Each row was made from one path, in order. Every step used is in the known rows, and no mark comes twice. Write each row's path.
Known rows:
tiza-nipeve-sonur: [ 1.78  1.23 -0.03 -1.09  1.42 -1.82  3.06  2.84 -0.41 -0.12 -0.20  0.07
  0.08 -1.21 -0.91 -2.60  0.20 -0.49  0.91 -3.26 -0.82]
gupur-pego: [-0.01  0.03  0.51 -0.51 -1.56 -1.11  0.24  0.84  0.36  0.64  1.20 -1.45
  0.76 -0.19  0.18 -0.07 -0.35  0.30 -0.92  0.39  0.75]
sadig-gupur: [ 0.02 -0.78  1.80 -0.13 -0.80 -1.63 -0.83  0.50 -1.21  1.07 -0.75 -0.25
 -1.56 -0.59  0.42  0.61  1.28  0.67 -0.59 -0.26 -0.11]
tiza-sadig: [-0.30 -1.20 -1.02 -0.29  0.49 -0.99  1.11 -0.74 -0.36  0.67 -1.23 -0.54
 -0.91 -0.07 -0.35 -0.97 -0.49 -0.95  0.44  0.09  0.66]
sadig-solev-gupur: [-1.01 -0.92  1.34  0.14 -0.15 -2.27  0.60 -0.92 -0.18  1.65 -0.12 -3.34
 -0.63 -1.10  3.91  0.58  0.09  0.14 -0.04 -1.14 -0.55]
sadig-gupur-tiza-nipeve-sonur: [ 2.87  0.36  1.65 -0.78  0.73 -3.75  0.97  4.09 -1.89  1.43 -2.12  0.45
 -2.86 -2.73  0.63 -2.67  0.40  1.15  1.22 -2.92  0.49]
tiza-nipeve: [ 0.03 -0.79 -0.16  0.43  0.30 -1.44  1.49  1.67 -1.50 -0.52 -0.23  0.77
  0.12 -1.01 -1.04 -0.38 -0.38 -0.14  0.03 -2.19  0.51]
sonur-gupur-pego-sadig-solev: [-3.94 -1.73  0.94 -1.69 -2.59 -3.46  1.05 -1.28 -0.22  1.68 -0.71 -4.38
 -1.24 -1.84  3.79 -0.01  2.21  0.54 -1.49  1.72  1.42]
solev-gupur-tiza-nipeve-sonur-pego: [ 3.38  0.08 -0.14 -2.97 -0.02 -3.94  0.16  2.06 -1.90  2.23 -2.41 -0.80
 -1.29 -4.03  2.29 -1.92 -0.54  3.30  0.35 -1.72  0.55]
tiza-nipeve-gupur-pego-sadig: [-0.28 -2.96  1.02 -0.55 -0.25 -4.11  1.93  1.48  0.38  0.37  0.89 -1.28
 -0.05 -1.01 -0.15 -0.56  2.67  1.39 -0.99  0.31  2.87]
solev-gupur-pego: [ 0.54 -1.02  1.43 -0.70 -1.33 -2.52 -0.66  0.09  0.30  1.25  0.25 -1.00
  0.83 -0.94  1.54  0.19 -0.13  1.16 -0.67  0.01  0.89]
solev-gupur: [ 0.59 -1.05  0.99 -0.12  0.24 -1.35 -0.77 -0.82 -0.03  0.69 -0.94  0.37
  0.07 -0.72  1.34  0.39  0.10  0.86  0.14 -0.27  0.15]
pego-sadig-solev-gupur-tiza-nipeve: [-1.42 -2.40  0.74  0.31  1.06 -5.40  1.36 -0.36 -0.82  0.64 -1.62 -2.45
 -1.28 -3.36  4.87 -0.01 -1.18  1.20  0.61 -1.13  1.85]
nipeve-gupur: [ 0.98 -1.49  0.87  0.46  0.39 -0.16 -0.11  0.87  0.35  1.48  0.20 -0.30
 -1.34  0.48  0.00 -0.33  2.89  1.00  0.16  0.36  0.91]
tiza-sadig-gupur: [-0.28 -1.92  0.73 -0.42 -0.50 -2.81  0.28 -0.19 -1.63  1.80 -1.97 -0.83
 -2.56 -0.74  0.09 -0.41  0.83 -0.22 -0.05 -0.20  0.70]
nipeve-tiza-sadig: [ 0.32 -1.38 -0.63  0.30  2.23 -0.68  1.70  1.07 -0.15  0.65 -1.70 -0.21
 -1.67 -0.82  0.01 -2.58  0.74  0.20  0.75 -0.16  0.80]
nipeve-sonur: [ 1.71  2.07  0.15 -1.57  1.13 -0.38  1.40  1.28  1.04  0.38 -0.03 -0.53
 -0.11 -0.27  0.08 -2.11  0.85 -0.38  0.83 -1.02 -1.22]
pego-sadig-solev-gupur-tiza-nipeve-sonur: [ 0.39 -0.44  0.93 -1.29  2.14 -5.73  2.77  0.77  0.20  1.10 -1.72 -3.06
 -1.40 -3.63  4.91 -1.96 -0.44  0.82  1.63 -2.03  0.69]
pego-gupur: [-1.30 -0.64 -0.63 -0.05 -0.19 -0.79 -0.39 -0.86  0.90 -0.08  0.69  0.87
 -0.76 -0.06  0.31  1.07  1.54  1.43 -0.53  0.07  0.40]

Write each row's path:
[-0.93 -1.20  0.58 -1.15 -2.91 -1.19 -0.51  0.71 -1.12  1.65 -1.27 -0.40
 -0.86 -1.25  0.59 -0.74  1.77  0.97 -0.90  0.74  1.40] -> sonur-gupur-pego
[-0.29 -0.38 -0.65 -1.57 -0.05 -2.61  2.10  1.14 -1.03  3.61 -3.97 -3.24
 -4.42 -2.91  3.66 -3.90  1.22 -0.40  2.04 -0.66  0.78] -> nipeve-sonur-gupur-tiza-sadig-solev
[ 0.36 -2.09  1.65 -0.29 -0.10 -3.34  1.05  2.40 -1.18  2.31 -1.22 -2.04
 -2.52 -1.60  0.52 -2.23  1.80  1.18 -0.62 -0.07  1.50] -> nipeve-tiza-sadig-gupur-pego
[ 0.83  0.78  0.17 -2.28 -0.12 -0.34  0.56  1.11 -0.43  1.45 -2.51  0.52
 -1.64 -1.20  0.45 -2.79  2.80  0.33  0.71 -0.43 -0.38] -> nipeve-sonur-gupur
[-1.40 -0.54  0.38 -1.56 -0.85 -2.64  0.41 -1.04  1.38 -0.42  0.99 -1.73
  1.04 -0.57  0.85  0.35  0.20  0.60 -1.08  2.09  1.42] -> gupur-pego-sadig
[ 1.14 -1.74  1.41  0.61 -0.43 -3.30 -0.32  2.96 -3.05  0.97 -2.11  0.85
 -2.68 -2.57  0.60 -0.52 -0.34  1.49  0.34 -1.81  1.75] -> sadig-gupur-tiza-nipeve
[-0.55 -0.85 -1.45 -1.86 -1.87 -1.56 -2.46 -0.78 -0.69  1.74 -0.56 -0.18
 -2.28 -2.10  2.16  1.34  0.75  4.45 -1.10  2.00  1.57] -> sonur-pego-gupur-tiza
[ 0.50 -1.34 -1.24  0.28  0.60 -1.38  0.15  0.06 -0.53  1.12 -2.38  0.03
 -2.06 -1.29  0.85 -1.40 -1.69 -0.06  1.58  0.64  1.86] -> gupur-tiza-sadig
[ 0.96 -1.02 -0.37  0.88  0.35 -1.69  0.60  2.33 -1.79 -0.10 -1.37  1.11
 -1.06 -2.02  0.20 -0.96 -1.61  0.87  0.83 -1.63  1.70] -> gupur-tiza-nipeve
[-0.46 -1.36  0.65 -2.79 -1.91 -3.92 -2.70 -1.19 -1.63  1.88 -2.15 -1.78
 -2.76 -2.99  2.85  1.24  0.71  3.89 -1.39  3.26  1.90] -> sonur-pego-sadig-gupur-tiza
[ 0.59  0.55 -1.30 -3.44 -0.62 -2.96  1.60  1.49 -0.75  1.10  0.37 -0.50
 -1.10 -2.33  0.09 -0.74  2.34  3.11 -1.19 -1.82 -0.42] -> tiza-nipeve-sonur-pego-gupur
[-0.41 -2.11  1.11 -1.02 -0.44 -2.73  0.34 -0.30  1.70  0.98  1.07 -1.94
 -0.25 -0.20  0.78 -0.10  3.05  1.46 -0.88  2.47  2.43] -> nipeve-gupur-pego-sadig
[-0.52 -0.66  0.38 -3.21 -0.78 -4.38  2.67  1.78 -0.55  0.48 -1.81 -0.51
 -0.38 -2.88  0.38 -2.94  2.65  0.80 -0.59 -0.70  1.42] -> tiza-nipeve-sonur-gupur-pego-sadig
[-0.26  0.55 -0.76 -3.57 -0.06 -4.98  2.50  1.15 -0.95  1.68 -0.89 -5.03
 -1.73 -3.97  4.12 -1.52 -0.22  2.01 -0.35 -0.48  0.53] -> gupur-tiza-nipeve-sonur-pego-sadig-solev
[ 0.98 -2.33 -0.46  0.24  0.87 -2.78 -0.68 -0.79 -0.60  1.83 -3.23  0.18
 -1.93 -1.97  2.36 -1.12 -1.61  0.85  1.71  0.34  2.06] -> solev-gupur-tiza-sadig
[-2.00 -1.13 -0.61  0.02  0.00 -1.85  2.51 -0.86 -0.51  1.77 -0.31 -4.27
 -1.58 -0.53  2.05 -0.53 -0.38 -1.72  0.15 -0.73 -0.13] -> tiza-sadig-solev
[-1.96 -0.53  0.92 -2.87 -1.23 -5.16  4.03  1.69 -0.64  1.58 -0.99 -4.15
 -1.10 -3.13  2.83 -2.65  2.57  0.00 -0.71 -1.50  0.78] -> tiza-nipeve-sonur-gupur-pego-sadig-solev
[ 0.90 -0.04  0.60 -2.27 -1.52 -2.88  2.45  3.69 -1.52  1.42 -1.55 -0.14
 -0.77 -2.46 -0.46 -3.31  2.24  0.53 -0.19 -2.39  0.78] -> tiza-nipeve-sonur-gupur-pego
[-1.49 -0.62 -0.91 -3.23 -1.22 -1.90 -0.82 -2.58 -0.05  0.29 -0.25 -1.97
  0.02 -1.44  1.46  1.13  0.83  2.22 -1.78  3.05  0.67] -> sonur-pego-sadig
[ 0.91  0.15 -2.43 -3.67 -0.28 -2.94  0.00 -0.25  0.17  2.68 -1.73 -1.34
 -3.23 -2.75  1.85 -1.73  1.09  3.16  0.36  0.96  1.05] -> nipeve-sonur-pego-gupur-tiza-sadig
[ 0.42 -2.08  1.03  0.18  1.34 -2.26  0.82  1.61 -1.37  1.76 -2.42 -0.53
 -3.29 -1.38  0.40 -2.12  2.01  0.88  0.11 -0.31  0.82] -> nipeve-tiza-sadig-gupur
[-0.96 -1.01  1.85 -0.35 -1.48 -3.17  0.72 -0.10  0.11  2.27  1.10 -4.77
  0.13 -1.15  3.99  0.57 -0.13  0.51 -0.85 -0.80  0.19] -> sadig-solev-gupur-pego
[ 0.95 -0.15  0.10 -1.65  0.10 -1.74  2.14  2.74 -1.80  0.98 -2.73  1.20
 -1.52 -2.23 -0.60 -3.29  2.42  0.20  0.61 -2.71  0.01] -> tiza-nipeve-sonur-gupur
